What can hang from each mark:
z_513: z_25
z_118: z_25
z_950: z_273
z_257: z_4 z_849
z_974: z_253
z_25: z_118 z_257 z_285 z_560 z_974
z_253: z_285 z_974
z_849: z_257
z_163: z_285
z_4: z_257 z_285
z_188: z_25 z_273
z_273: z_257 z_950
z_285: z_25 z_163 z_253 z_273

Known rows, with every way that one mark hangs from another:
z_253[z_285[z_163 z_273[z_257[z_849] z_950]]]: [  3   1  -8  -7   2 -49 -47  -9  44  10  13 -34  -7  12  11  -4  -1   6
  -4  35   2  -2  10   6 -24   8 -38  29 -24 -36  20  22  25]
z_118[z_25[z_257]]: [  8 -22 -15  -6  -3  18  30  33  -8 -16 -32   1 -10 -17 -14  22  15  -2
 -12 -34 -25  18 -21   6  13  10  19  11  16  30   2 -30 -11]
z_974[z_253]: [-14  -6  -2 -12   7 -15  15  15 -28  11  -3  -2 -37  -2 -12   8 -14  -5
  -5   2 -27  -2 -13 -30  32  -6   5 -22  24  31 -14  -9   4]
z_257[z_4[z_285[z_163 z_273]] z_849]: [-10  10  17 -15 -14 -29 -52 -36   7  19  37  -8   0  18 -15  13   1   2
  10  34  18 -40  10  15 -11   7 -31  10 -24 -50  28  48  16]
z_257[z_4[z_285[z_253]] z_849]: [-12  22  -2   3 -11 -24 -54 -32   8  14  28  11  -8   0 -19   0  13 -15
  23  14   1 -20  14  20 -14  -4 -26 -12 -22 -12  11  18  -2]
z_849[z_257[z_4[z_285]]]: [  9  13  -5  -7 -17  12 -37 -22 -18  -7  -3 -16 -10 -11 -17   5  17 -11
  10  15   8 -24   1  17 -25  -4 -33  -5 -36 -13  11   1   0]
z_118[z_25[z_285[z_163] z_560 z_974[z_253]]]: [ 27 -55  26   4  17   6  61  20 -45  20   2  44  10   7   5   8 -34  29
 -11 -35 -26  -8 -15 -11  41  -1  69  -7  31  12  -8 -25  21]
z_25[z_118 z_285 z_974]: [  2 -20  10  24   2  41  64  35 -22   3   0  34  -5 -29  22   7 -13  20
 -30 -44   5  -7  -2  -7  16  -2  43 -19  14  45 -15 -49  -5]
z_25[z_118 z_285[z_253] z_560 z_974]: [ 11 -34  10  34  11  33  66  17 -30  -2   3  55  23 -26  24   0 -21  15
 -32 -48  -4   6  17  -2  17  -2  69 -23  23  51 -16 -54  -6]
z_4[z_285[z_25 z_163 z_253 z_273]]: [  6  13  12   0  14 -16  13 -17   7  13   4  25  28  17   4   2 -19   0
  25  24  14   3   0 -14  16  -8 -17 -29  18 -16  -4  93  -1]
z_118[z_25[z_257 z_285[z_273] z_560 z_974]]: [ 29 -51   4  17   4  55  65  14 -30 -13 -14  25  36 -23  11  -3  -1  21
 -41 -56   4   5 -18   5   0  14  57  45  23  29  11 -46   7]
z_849[z_257[z_4[z_285[z_273]]]]: [  3  14  -3  -4 -18  15 -37 -34 -18 -12   0 -22  -1 -10 -13   2  14  -9
   6  29  23 -26   3  11 -34   2 -44  13 -33 -16  25  23   9]
z_253[z_285 z_974]: [ -6  10   7 -14  -1  -6  18  27 -26  30   9  -5 -30  13   0  20 -21  -8
   2 -13 -29  -1 -49 -42   4 -53  12 -43  10  12 -36 -12 -14]
z_513[z_25[z_257 z_285[z_163] z_974[z_253]]]: [ 13 -23   9   0   5  13  34  24 -29  -3  13  20   3   2  17 -34 -49  17
  -8 -50 -35   1 -31 -31  44   3  59   8   9  20  -7 -11  17]
z_950[z_273[z_257[z_849]]]: [-16   6 -42   2  12 -32 -33  18  43  -8  -8 -19 -21 -16 -15  -3  45  -5
  -6   4   4  19  30  18 -16   1 -29  28   2  12  19 -37  -6]
z_25[z_118 z_257 z_560 z_974[z_253]]: [  4 -38  19  16  13  39  53  14 -59  -7 -12  14  15  -7  11  -4 -30  -1
 -15 -52 -19  16   5  -7  30  14  94   6  14  53 -15 -62 -14]
z_188[z_25]: [ -2   7 -17 -15 -10 -12  34  37  -4 -21 -19  -7 -24 -17 -14  22  14   8
 -33   2 -16  11   3 -28  20   1 -14 -11  28   6 -31 -40 -26]
z_188[z_25[z_118 z_974] z_273]: [-22  -1  -3  17 -15  19  89  52 -26 -49 -21  15  -2 -24  13  11  12  26
 -38 -24   6  36  19 -15  19  16  12  -5  39  29 -36 -80 -34]
z_4[z_257]: [-22  -1 -23 -20  -1   6 -16  12   0   6  -4   1 -27   3 -19  12  17 -12
 -17   3  -1  -2   1 -13  -9  10  -6 -21  22  13 -13 -10  -5]
z_188[z_25[z_257] z_273[z_950]]: [ -5  -1 -33  -2 -15   0  38  28  -5 -61 -41 -28  -8 -30  12 -17  32  19
 -43 -18  14  36  10 -10   7  27 -39  30  21 -17 -17 -70  -9]
z_25[z_257[z_4[z_285[z_163]] z_849] z_560]: [ 16 -19  20 -14  -8 -12 -49 -38 -11   7  24  -7  22  17 -15   1   3  -1
   1  -5   6 -31   7  37  -3  13  23  26 -30 -52  16  -8   0]
z_253[z_285[z_25[z_974] z_163 z_273]]: [ 14  -5  30  -3   7  11  42   6   5  19  17  13  25  21  23  10 -30   7
   5   4 -14   5 -19 -24  16 -12  22 -18  18  -3 -27  60 -11]
z_4[z_285[z_25[z_257] z_273]]: [  9  10   1   0   3  31  21 -11  -8  -6 -17  -6  25   0   1 -10   5  -6
   7  -7  26   5 -25  -3   5  -3 -11  15   5  -1  -4  36 -13]
z_163[z_285[z_273[z_950]]]: [-13   6  -4 -25 -13  17   7  -5  11  13  -8 -21 -18  -8   1   1   8  -3
 -30  30   8   7   7 -27   5  -8 -52   4  10  -7   9  38  29]
z_118[z_25[z_257 z_974[z_253[z_285]]]]: [ 19 -27  10  11   4  29  42  20 -46  16  -8  11   0   6   5   3 -27  -2
  20 -52 -38  23 -44  -9  21 -13  55  12   2  39 -23 -21 -10]
z_163[z_285]: [-10   1   4 -27 -10  12  15  12  -2  22   0  -3 -27   0 -14  13   3  -6
 -19  13 -15   1 -12 -21  23 -20 -14 -17  24  11 -15  16   1]
z_273[z_257[z_4[z_285] z_849] z_950]: [ -6  28 -17  -2 -16 -18 -73 -35  34   6   2 -28 -15  -9 -18 -18  39  -7
  15  21  21 -13  27  25 -39   7 -63  23 -50 -36  36 -11  24]
z_273[z_257[z_4[z_285[z_25]] z_849] z_950]: [  0  39 -11   3  -7 -11 -60 -32  53  -5  -5 -21   2   2  -9 -25  39  -9
  35  29  20  -4  22  30 -29   6 -61  13 -42 -39  25  15  11]
z_950[z_273[z_257[z_4[z_285[z_25]] z_849]]]: [ -6  35 -23   9   3 -12 -50 -25  47  -4  -4  -8   8   5 -16 -18  52  -8
  45  14  29   9  28  38 -22 -15 -50  24 -31 -30  21  10  -7]
z_25[z_118 z_560]: [ -7 -26   2  -4  -2  14  52  25 -27 -12 -20  12  -8 -14  -4  35   0   3
 -38 -16 -15   8  15  -5  28  -1  40 -23  18  37 -17 -58 -16]
z_163[z_285[z_25 z_253 z_273[z_257[z_4]]]]: [ -9  33   0   1  -3  -2 -28 -39  47   0   5   6  19  17  -3 -28   6 -17
  37  46  -1  18  11  -2 -12  -7 -28   6  14  -5  18  74  15]
z_273[z_257[z_4[z_285[z_253]] z_849] z_950]: [ -6  32 -22  12  -8 -32 -82 -45  40   4   8 -11  -6  -8 -14 -27  30 -13
  30  22  16  -1  38  25 -43   8 -59  14 -44 -27  37   8  24]

Rows:
[-16  22  -5  -8 -21  -4 -52 -39  14   5  15 -25 -10  -8  -9  -2  27  -4
  -1  30  29 -25  22  13 -28   8 -69  19 -41 -39  33  23  28] -> z_257[z_4[z_285[z_273[z_950]]] z_849]
[ 27 -48  10  -5  11   6  25  -6 -23  -4   4   5  25  -4  17  -6 -21  23
 -46 -22  12 -20 -14  -1  16  13  41  31  22 -18   8 -15  20] -> z_25[z_257 z_285[z_163 z_273] z_560]
[ -6   3  -4   0   6 -24  -2 -11 -19  18   1 -18 -21  16  -2 -10 -21  -4
  13  14 -10  10 -27 -28   1 -21  -7  16   5  18  -5   6  16] -> z_974[z_253[z_285[z_273[z_257]]]]
[-10   5  10  29  14  29  59  18   9 -16  -5  38  30 -11  25   5 -18  -5
   6  -7  -4  29  22 -11  12  10  35 -29  31  57 -11  30 -23] -> z_285[z_25[z_118 z_974] z_253 z_273]
[ -3  -3  12   9   4  65  41  -1 -25   5 -12  37  37  16   0   5   5  -5
   6 -24  29  13  16   6  -1   0  46 -29   8  19 -31 -11 -29] -> z_4[z_257 z_285[z_25[z_118 z_560 z_974]]]
[ -9  26  -7  -1 -14 -23 -65 -30  21  10  14 -15 -15   3 -29 -10  30  -9
  19  17  13 -21   8  25 -31   1 -36  20 -32 -21  26 -12   5] -> z_273[z_257[z_4[z_285] z_849]]
[ -2  18 -20  -3  -7   2 -11 -22   7   7 -25 -27  -7 -16 -10 -16  23   2
  -9  15  38   9  13 -17 -27  -1 -66  23 -15 -10  28  11  31] -> z_4[z_285[z_273[z_257 z_950]]]
[-21  23   1  -8  16 -42 -74  -6   6  38  40  19  -4  43 -15  -3 -18 -19
  42  16  13 -18  -4  -5 -32 -11   4 -44   2 -33  -3  48  -6] -> z_4[z_257[z_849] z_285[z_163 z_253[z_974]]]
[-13  15 -40   0 -13 -25  26  27  16 -55 -43 -29 -20 -25   0 -19  43  22
 -34  10  16  42  24 -17  -9  20 -64  24  24 -15  -6 -70   3] -> z_188[z_25 z_273[z_257 z_950]]
[ 12  -6   7  13   4  31  49  26  -8 -15 -21   4  13   3  26  14 -16  -3
  11 -33 -13  23 -30  10  27 -17  42 -13  -5  25 -40 -15 -38] -> z_253[z_285[z_25[z_118 z_257]]]
[ -6   4  11   2   4  23   6  24  30 -13  -3  -1  11  10  13   2  -2 -13
  10   2  -4  12  -5  34  22   3  29   5   4  13 -15   7 -34] -> z_163[z_285[z_25[z_118 z_257[z_849]]]]
[ 25 -35  -2  19   4  49  53  34 -17  -4 -15  27   9 -28   8  -3   2  17
 -20 -65  -8   6 -29   7   6   9  44  22  15  33   0 -45  -1] -> z_118[z_25[z_257 z_285 z_974]]
[ 11   4   9 -11 -12  -6 -44 -36 -13  -3  10 -18   7   6  -9   8  -4   0
  11  37  20 -33   7  14 -25   8 -33   8 -33 -41  28  49  17] -> z_849[z_257[z_4[z_285[z_163 z_273]]]]
[  2  -6  10  -8  11 -45 -10 -12 -14  27  11 -14 -12  31   3  -6 -39   6
  19  21 -13   2 -24 -27  10 -14   4  10   5  -8  -1  33  23] -> z_974[z_253[z_285[z_163 z_273[z_257]]]]
[ -9  10 -29  -3   2 -31 -43  11  49 -10  -9 -32 -28 -19  -8 -10  33  -6
 -17  19  -5   5  26  11 -23  22 -39  17  -9   2  23 -31  11] -> z_273[z_257[z_849] z_950]
[ 20  21  12  10  -6  44 -10 -19  -3 -10  -2   2  22  -5  -1 -11  12 -12
  29   7   6 -11   4  18 -23   0  -8 -14 -27  -2  -1  25 -18] -> z_849[z_257[z_4[z_285[z_25[z_974]]]]]
[-23  14 -17 -14  -4  -4 -54  -5   5  20  16  -2 -20  15 -27   6  25 -14
   3  12  26 -20   1  14 -26   6 -26  -6  -8 -12  -5   2 -11] -> z_4[z_257[z_849] z_285]
[ -1  15 -15  -4 -19  -5 -33 -37  18   2  -5 -33 -11  -5   4 -11  14  -1
   2  19   4   5   7  -9 -33  -9 -51  26 -33 -22  21   4  36] -> z_253[z_285[z_273[z_257[z_4] z_950]]]
[ 11  -2  16   7  20  -4  30  15  20   7  10  38  23   5  14   0 -23  -3
  12  -4 -29  14  12 -16  24  10  34 -45  37  18 -17  52 -17] -> z_285[z_25[z_974] z_163 z_253]
[ -4  10  34   0  12  -5  46  29 -10  13   6  11  13  37  30  28 -51   5
  27   6 -11   7 -34 -28  21 -42  36 -49  12  -5 -32  45 -16] -> z_253[z_285[z_25[z_118] z_163 z_273] z_974]
[-13  18   3  -9 -18  -9 -45 -23   2  14  23  -5 -18   1 -24  10  21  -8
   8  13   7 -31   3  19 -11  -5 -31  -2 -27 -21   9  -1  -1] -> z_257[z_4[z_285] z_849]
[ 30 -36  15   8  11  22  27  16 -14  10  12  18  15 -13  21 -15 -24  20
 -26 -48  -1 -17 -19  -4  13  15  51  11  16   0  -2 -16   6] -> z_25[z_257 z_285[z_163] z_974]
[-16  15   1   3  -4 -43 -65 -37   7  12  32 -26 -19  26  -7 -15  -9 -10
  33  33 -12 -13 -12   7 -21  -7 -15  34 -24 -10  17   5  20] -> z_974[z_253[z_285[z_273[z_257[z_4 z_849]]]]]
[-12  18 -22  -4 -11 -29 -71 -16  52 -12   2 -32 -26 -15 -11 -13  39  -8
  -1  25  -6  -7  35  22 -33  23 -46  22 -29 -18  37 -27  23] -> z_273[z_257[z_4 z_849] z_950]
[  0  -4  10  11  18 -17  39  28  17 -10  -9  38  14   6  18  23 -26   1
  19   3 -21  18  17   0  39   4  33 -55  26  20 -20  36 -22] -> z_285[z_25[z_118] z_163 z_253]
[ -1  18  10   2  14  -3 -12  15  14   0  19 -19  11  27  20  -7 -19 -16
  24  -1 -12   0 -52  -3 -13 -26  22   4   2  -4 -19  20 -30] -> z_253[z_285[z_25[z_257[z_849]] z_273] z_974]
[ 12 -23   5   6  10  35  57  23 -12 -34 -33   9  26  -7  13  13  -1  -3
 -16 -31 -12  21   1  14  33   9  62  -6  17  32 -23 -42 -33] -> z_285[z_25[z_118 z_257 z_560]]
[ 10  22  12  -1   4 -24 -56 -22 -18  12  19   5   5  16  -5  -4 -25 -15
  49  19  -4 -22  -6  -1 -31 -21  -4 -43 -27 -33  13  47   5] -> z_849[z_257[z_4[z_285[z_163 z_253[z_974]]]]]
[ 15 -40  12 -11   8  -8  33  -1 -19   6   9  15  10  -2   9  10 -19  27
 -48  -1   7 -26  -6 -14  21   1  21   4  29 -15   3  -4  25] -> z_25[z_285[z_163 z_273] z_560]
[-10  22 -21   0  -3 -18 -46 -20  31   3  -6 -34  -9 -10 -11 -18  30  -2
  -6  29  37  -2  21   8 -40  11 -68  37 -27 -19  36   7  23] -> z_4[z_285[z_273[z_257[z_849] z_950]]]
[ -6  -8   0  -8   9 -33   4   0   5   6  12  14   1  -1   1  14 -21   0
 -11  20 -13   1  12 -23  12  10  -2 -20  31   6   8  50  10] -> z_285[z_163 z_253 z_273]
[-11 -13  -7   9   2   2  -2  31   6 -22  -3  -8  -9 -15   3  15   4  -7
 -16 -21  -8   0   4  28   7  23  35  12  -5  30  -1 -49 -28] -> z_25[z_118 z_257[z_849]]
[ 14 -26  36  -2  19 -11  56  14 -36  10  -5  22  14  38  23  24 -51   8
  21  -3 -31  10 -16  -7  62 -26  66 -40  10   4 -47   7 -15] -> z_974[z_253[z_285[z_25[z_118 z_560] z_163]]]
